Each row was made from one small tree. The marks that hang from a mark follow it in brackets, in the order of their numbers. Every link used is in the known rows. Write each row's tree.
Known rows:
j_292{j_315}: [-4.35 -1.05 -1.11  0.21  1.67 -2.19  3.06 -1.69  2.21  0.16 -1.35 -4.17
  4.13  2.22 -3.77  1.45  0.81 -2.10 -2.19 -2.11 -2.16 -2.13  0.76]
j_461{j_337 j_547}: [-3.19 -1.01  1.32 -2.43  0.04 -1.82  4.65 -2.18  1.35 -0.17 -0.15 -1.02
  2.81  3.52 -1.76 -2.55  3.15 -0.33 -0.45  0.16 -3.80 -3.13 -1.44]
j_292{j_315{j_337}}: [-4.56 -1.39 -2.20 -0.29  1.55 -2.19  0.56 -1.55  2.63  1.45 -0.29 -4.88
  4.38  2.75 -4.54 -1.15  2.15 -2.52 -2.77 -3.08 -2.53 -1.88  1.47]
j_547{j_545}: [-4.18  0.33  0.43 -0.39  2.59 -2.36  2.84 -1.99  0.05 -2.29 -1.02 -0.82
  2.96  1.24 -3.43 -0.54  1.68 -0.97 -1.93 -1.72 -1.02 -1.99 -0.78]
j_292{j_315 j_461}: [-2.96 -2.97 -1.60  1.28  1.72 -1.72  2.34 -1.51  3.67  0.39  0.15 -3.37
  5.10  2.46 -4.35  1.96 -0.31 -2.20 -2.43 -2.83 -3.50 -3.27  2.31]
j_547{j_461{j_337} j_545{j_292}}: [-2.98 -0.44  1.79 -2.69  1.91 -1.93  0.72 -1.76  3.19 -0.84 -1.76  1.95
  2.58  1.47 -0.36  0.57  0.09 -2.96 -3.50 -2.35 -1.84 -2.85  0.12]
j_292{j_315{j_337{j_762} j_547} j_461}: [-2.53 -3.38 -2.29  2.88  1.60 -1.86  2.15 -2.17  4.87  1.43  2.97 -4.19
  4.58  1.58 -4.57  0.24  2.76 -2.17 -2.45 -3.16 -3.66 -2.66  2.93]
j_461{j_337 j_547{j_545{j_292}}}: [-2.92 -0.58  2.99 -1.17  0.62 -1.80  3.43 -2.69  1.65  0.29 -0.04  3.27
  1.60  3.07 -1.41 -1.09  2.35 -1.57 -0.74 -1.32 -2.25 -3.06 -2.48]
j_337{j_762}: [-4.63 -1.21 -0.69 -1.01  0.68 -1.00  5.05 -1.70  1.72 -1.64 -1.36 -2.44
  3.43  2.59 -2.85 -0.02  3.12 -0.78 -1.24 -0.54 -2.02 -1.89  0.68]
j_292{j_315 j_461{j_337{j_762} j_547}}: [-1.50 -3.39 -0.43  1.09 -1.09 -1.44  4.26 -3.29  5.18  1.11  0.99 -0.41
  3.59  4.11 -2.14  0.84  2.96 -1.00  0.36 -0.29 -4.58 -4.45  1.51]
j_545{j_337 j_547}: [-5.89  0.33  1.52 -0.75  2.43 -2.15  2.08 -0.24 -0.05  0.44 -2.37 -5.35
  5.42  1.00 -3.81 -1.48  1.85 -0.19 -1.44  0.05 -0.10 -0.39  0.59]
j_461{j_337{j_762} j_547}: [-3.09 -1.22  0.83 -1.80 -0.96 -1.15  5.66 -2.75  2.28 -0.58 -0.24 -0.40
  1.87  4.05 -1.25 -1.81  4.73 -0.04  0.72  1.12 -3.65 -3.18 -0.91]
j_292{j_461{j_337{j_762} j_547{j_545}}}: [-1.19 -2.05  1.29  0.73 -0.11 -1.61  4.00 -3.47  3.10 -1.07  1.54  2.57
  1.84  3.26 -1.75 -1.26  3.79 -0.03  0.40  0.36 -3.27 -4.18 -0.12]
j_315{j_292 j_337{j_762} j_547{j_461}}: [-2.13  0.39 -1.73  0.87  1.39 -1.22  2.23 -2.69  3.33 -1.87  0.90 -2.58
  3.33 -0.78 -3.73  0.95  4.09 -1.03 -2.18 -1.92 -2.17 -2.20  1.08]
j_545{j_337{j_762}}: [-5.45 -0.55 -0.03 -0.39  0.37 -3.29  4.61 -2.14  1.22 -0.83 -2.84 -3.67
  3.69  1.77 -3.04 -0.29  2.94  0.36 -1.30  0.63 -1.22 -0.65  0.86]
j_547{j_461{j_337} j_545}: [-2.80  0.66  1.06 -2.56  2.07 -2.39  0.66 -2.37  2.43 -2.34 -1.23 -0.12
  2.65  1.07 -0.93 -0.78  1.20 -1.81 -2.63 -0.91 -1.92 -3.14  0.24]
j_547{j_461 j_545}: [-3.16  1.19 -0.11 -0.56  1.89 -2.10  1.16 -2.28  1.56 -2.02 -1.56 -1.22
  3.70  0.57 -1.98  0.80  0.58 -2.22 -3.51 -2.28 -0.68 -2.45  0.07]
j_461{j_337 j_547{j_545}}: [-2.60  0.22  2.19 -1.06  0.94 -2.46  3.37 -3.07  0.64 -1.07  0.21  1.08
  1.39  2.80 -1.43 -2.26  3.23 -0.38 -0.11  0.05 -2.02 -3.34 -2.46]
j_545{j_337 j_547{j_461}}: [-5.37  1.23  0.96 -1.29  1.63 -2.34  0.73 -0.24  1.61  0.79 -2.94 -6.04
  5.88  0.49 -2.24 -0.19  0.95 -1.10 -2.75 -0.63 -0.37 -0.71  1.35]
j_315{j_337 j_547{j_461}}: [-3.68 -0.47 -0.84 -0.78  2.14 -2.03  1.21 -1.78  2.38  0.09  1.53 -5.27
  4.67  0.27 -3.41 -1.14  1.88 -2.89 -4.76 -3.20 -2.86 -2.13  0.07]

Which tree is each row?
[-3.29 -3.84  1.60 -1.79  2.30  1.05  2.36  0.38  4.91  0.46  0.41 -0.16
  4.79  3.38 -2.30  0.07  2.12 -2.02 -0.77 -1.03 -3.15 -2.99  3.23] : j_545{j_292{j_461{j_337{j_762}}} j_547}
[-2.93 -0.77 -0.31 -3.11  0.38 -1.27  2.95 -2.10  3.80 -1.79 -1.53 -1.78
  3.28  2.35 -0.81  0.17  2.60 -1.58 -2.48  0.17 -3.20 -3.23  1.28] : j_547{j_461{j_337{j_762}}}
[-4.46  1.34  1.86  1.70  0.11 -4.44  3.89 -3.29 -0.65  0.21 -0.99 -1.03
  2.43  1.37 -2.78 -1.94  2.53  0.54 -0.65  0.06 -0.30 -1.45 -2.77] : j_461{j_547{j_545{j_337}}}
[-3.70 -0.92  1.62 -3.48  1.24  0.95  1.85 -0.27  4.74  0.57 -2.26 -0.73
  4.18  3.13 -0.57  0.96  2.48 -2.80 -1.70 -0.76 -2.14 -2.45  2.14] : j_545{j_292 j_547{j_461{j_337{j_762}}}}
[-4.07  1.03  1.20  2.09 -0.99 -3.54  5.01 -3.75  0.33 -0.16 -1.40 -0.27
  1.80  2.02 -2.32 -0.79  4.01  0.67  0.64  1.01 -0.18 -1.53 -1.52] : j_461{j_547{j_545{j_337{j_762}}}}
[-3.09 -2.18  0.68  0.74  2.50 -0.72  2.00 -1.46  2.48 -0.65 -0.01  1.34
  4.40  1.70 -3.09  1.37 -0.50 -2.44 -2.87 -4.08 -2.05 -3.09  0.71] : j_547{j_545{j_292{j_461}}}
[-3.68  0.07  1.94  0.58  0.16 -1.25  3.92 -2.29  0.64  0.43 -0.32  2.69
  2.23  2.79 -2.47 -0.10  1.81 -1.88 -1.24 -2.45 -1.02 -2.54 -2.56] : j_461{j_547{j_545{j_292}}}
[-5.36 -0.09  1.84  0.12  2.11 -3.70  2.26 -1.74  0.81 -0.14 -2.46 -0.12
  3.18  0.64 -3.20 -0.15  0.35 -1.04 -2.46 -1.81 -0.10 -0.48 -0.61] : j_547{j_545{j_292 j_337}}
[-3.54 -0.15  1.34 -3.53  2.15 -0.52  0.46 -0.11  2.69 -0.41 -1.47 -3.74
  4.99  1.78 -1.70 -0.89  1.51 -2.00 -2.19 -0.47 -2.17 -2.46  1.77] : j_545{j_547{j_461{j_337}}}
[-1.52 -0.99 -0.06  3.72  0.38 -2.68  2.60 -3.32  2.78  0.95  1.26 -0.15
  3.70  2.41 -3.61  1.12  1.06 -1.71 -0.44 -2.70 -2.08 -3.93 -0.39] : j_292{j_315 j_461{j_547{j_545}}}
[-5.99 -0.71  1.89 -0.41  1.57 -0.76  3.13 -0.35  2.01  1.17 -3.06 -2.91
  4.22  2.29 -2.55  0.23  2.68 -0.92 -0.54 -0.23 -0.06 -0.12  1.61] : j_545{j_292 j_337{j_762} j_547}
[-3.57 -1.89  0.39  2.89  2.23 -3.96  0.59 -2.58  3.72  1.55 -1.52 -0.51
  4.96  0.78 -3.63  2.41 -1.15 -1.87 -2.62 -3.26 -1.29 -1.88  1.91] : j_547{j_545{j_292{j_315 j_461} j_337}}
[-2.28 -2.26 -1.73  0.95  2.12 -0.78  0.23 -1.49  2.56 -1.32  1.01 -1.91
  4.50  1.24 -5.31 -0.49  2.23 -0.37 -2.18 -2.57 -3.21 -2.89  2.09] : j_315{j_292{j_461} j_337}
[-3.03 -0.70  0.99 -2.10  1.24 -1.17  1.83 -2.35  4.40 -1.35 -1.59  2.52
  1.94  2.15  0.17  0.88  1.76 -2.76 -2.57 -1.35 -1.85 -3.13  0.88] : j_547{j_461{j_337{j_762}} j_545{j_292}}
[-0.67 -1.87  0.96 -0.03  0.60 -0.80  3.40 -2.53  2.83 -1.58  0.97  1.06
  3.18  1.86 -3.17 -0.29  2.49  0.98  0.21 -0.12 -4.40 -4.70 -0.12] : j_315{j_292{j_461{j_337 j_547}}}
[-0.11 -0.71  1.60  1.38  1.16 -1.61  2.71 -3.47  1.99 -2.50  1.30  3.59
  2.02  1.23 -2.64 -0.26  2.80  1.16  0.78 -0.33 -2.85 -4.34 -0.64] : j_315{j_292{j_461{j_337 j_547{j_545}}}}
[-2.44 -3.52 -0.27 -1.51  1.13 -0.95  3.66 -1.78  4.19 -1.51  0.22 -1.13
  3.92  2.95 -2.50 -0.05  2.48 -0.68 -1.31 -0.27 -4.57 -3.49  2.48] : j_292{j_461{j_337{j_762}}}
[-1.47 -3.24 -0.01  0.67 -0.15 -2.01  3.08 -2.44  4.40  1.44  1.12 -1.44
  4.31  3.68 -2.82  0.32  1.35 -1.37 -0.76 -1.12 -4.96 -4.26  0.73] : j_292{j_315 j_461{j_337 j_547}}
[-2.81 -1.14  0.65 -2.84  2.68 -2.24  2.85 -2.18  2.87 -1.16  0.05 -3.15
  4.47 -0.31 -1.46 -0.52  0.70 -2.19 -3.72 -1.21 -4.14 -2.70  0.07] : j_315{j_547{j_461{j_337}}}
[-3.01 -0.36 -0.77  0.76  2.42 -2.92  2.91 -2.14  3.46  0.04 -0.47 -4.84
  5.43 -0.09 -2.93  2.97 -0.37 -3.19 -3.57 -3.13 -2.49 -2.49  0.67] : j_292{j_315{j_547{j_461}}}
[-4.50 -1.87 -2.43  0.63  0.45 -1.63  1.92 -1.90  3.51  1.17 -0.40 -4.12
  3.21  3.62 -4.14 -0.28  3.94 -1.89 -1.43 -2.13 -2.43 -2.27  2.41] : j_292{j_315{j_337{j_762}}}
[-4.59  0.17  2.66  1.34  0.14 -3.32  3.51 -2.89  0.13  1.25 -1.77  0.95
  2.82  2.05 -2.09 -0.31  1.53 -0.80 -1.02 -1.22 -0.14 -1.36 -2.53] : j_461{j_547{j_545{j_292 j_337}}}
[-4.53  0.60  1.20  2.08  2.64 -4.56  4.55 -3.04  0.62 -1.73 -0.45 -2.04
  2.32 -1.22 -2.93 -0.82  3.00  0.28 -1.10 -0.20 -0.38 -0.52 -0.58] : j_315{j_547{j_545{j_337{j_762}}}}
[-4.52  0.00  2.13  1.76 -0.83 -2.78  4.95 -3.38  1.27  0.71 -1.51  2.00
  1.85  2.57 -1.73 -0.11  3.12 -0.26 -0.05 -0.46 -0.20 -1.27 -1.82] : j_461{j_547{j_545{j_292 j_337{j_762}}}}
[-1.03 -0.16  0.31  2.93  4.16 -2.17  2.94 -2.68  1.47 -3.68  1.57  0.78
  3.62 -2.46 -4.85  0.97  1.07 -0.10 -1.10 -2.76 -1.61 -3.17 -0.01] : j_315{j_292{j_461} j_547{j_545}}
[-1.74 -2.35 -1.34  2.51  2.33 -0.72  2.49 -2.14  3.36 -1.92  2.70 -2.02
  3.43 -0.36 -5.53  0.31  4.02  0.04 -1.01 -2.03 -3.27 -2.68  1.77] : j_315{j_292{j_461} j_337{j_762} j_547}
[-5.05 -0.24  1.23  0.55  1.41 -3.02  3.39 -2.29  1.68 -0.58 -2.92  0.99
  2.36  1.09 -2.09  0.47  2.04 -0.78 -1.18 -0.82  0.05 -0.82  0.17] : j_547{j_545{j_292 j_337{j_762}}}
[-2.04 -0.82  0.79  1.97  0.33 -1.57  2.97 -2.47  1.19 -0.44  1.51  0.72
  3.90  1.97 -3.20 -0.52  1.72 -0.82 -0.90 -1.92 -2.32 -3.55 -1.42] : j_292{j_461{j_547{j_545}}}
[-4.03 -1.80 -1.45  1.00  2.69 -2.74  1.95 -1.96  2.44  1.74  1.92 -5.59
  4.16  0.99 -4.95 -0.90  2.11 -2.50 -2.76 -3.32 -2.99 -1.92  0.73] : j_292{j_315{j_337 j_547}}
[-5.01  0.00  2.35  0.99  3.62 -4.33  3.32 -2.19  0.64 -0.01 -0.96 -0.81
  3.29 -1.49 -3.02 -0.21  0.38 -1.40 -2.84 -2.48 -0.54 -0.53 -1.39] : j_315{j_547{j_545{j_292 j_337}}}
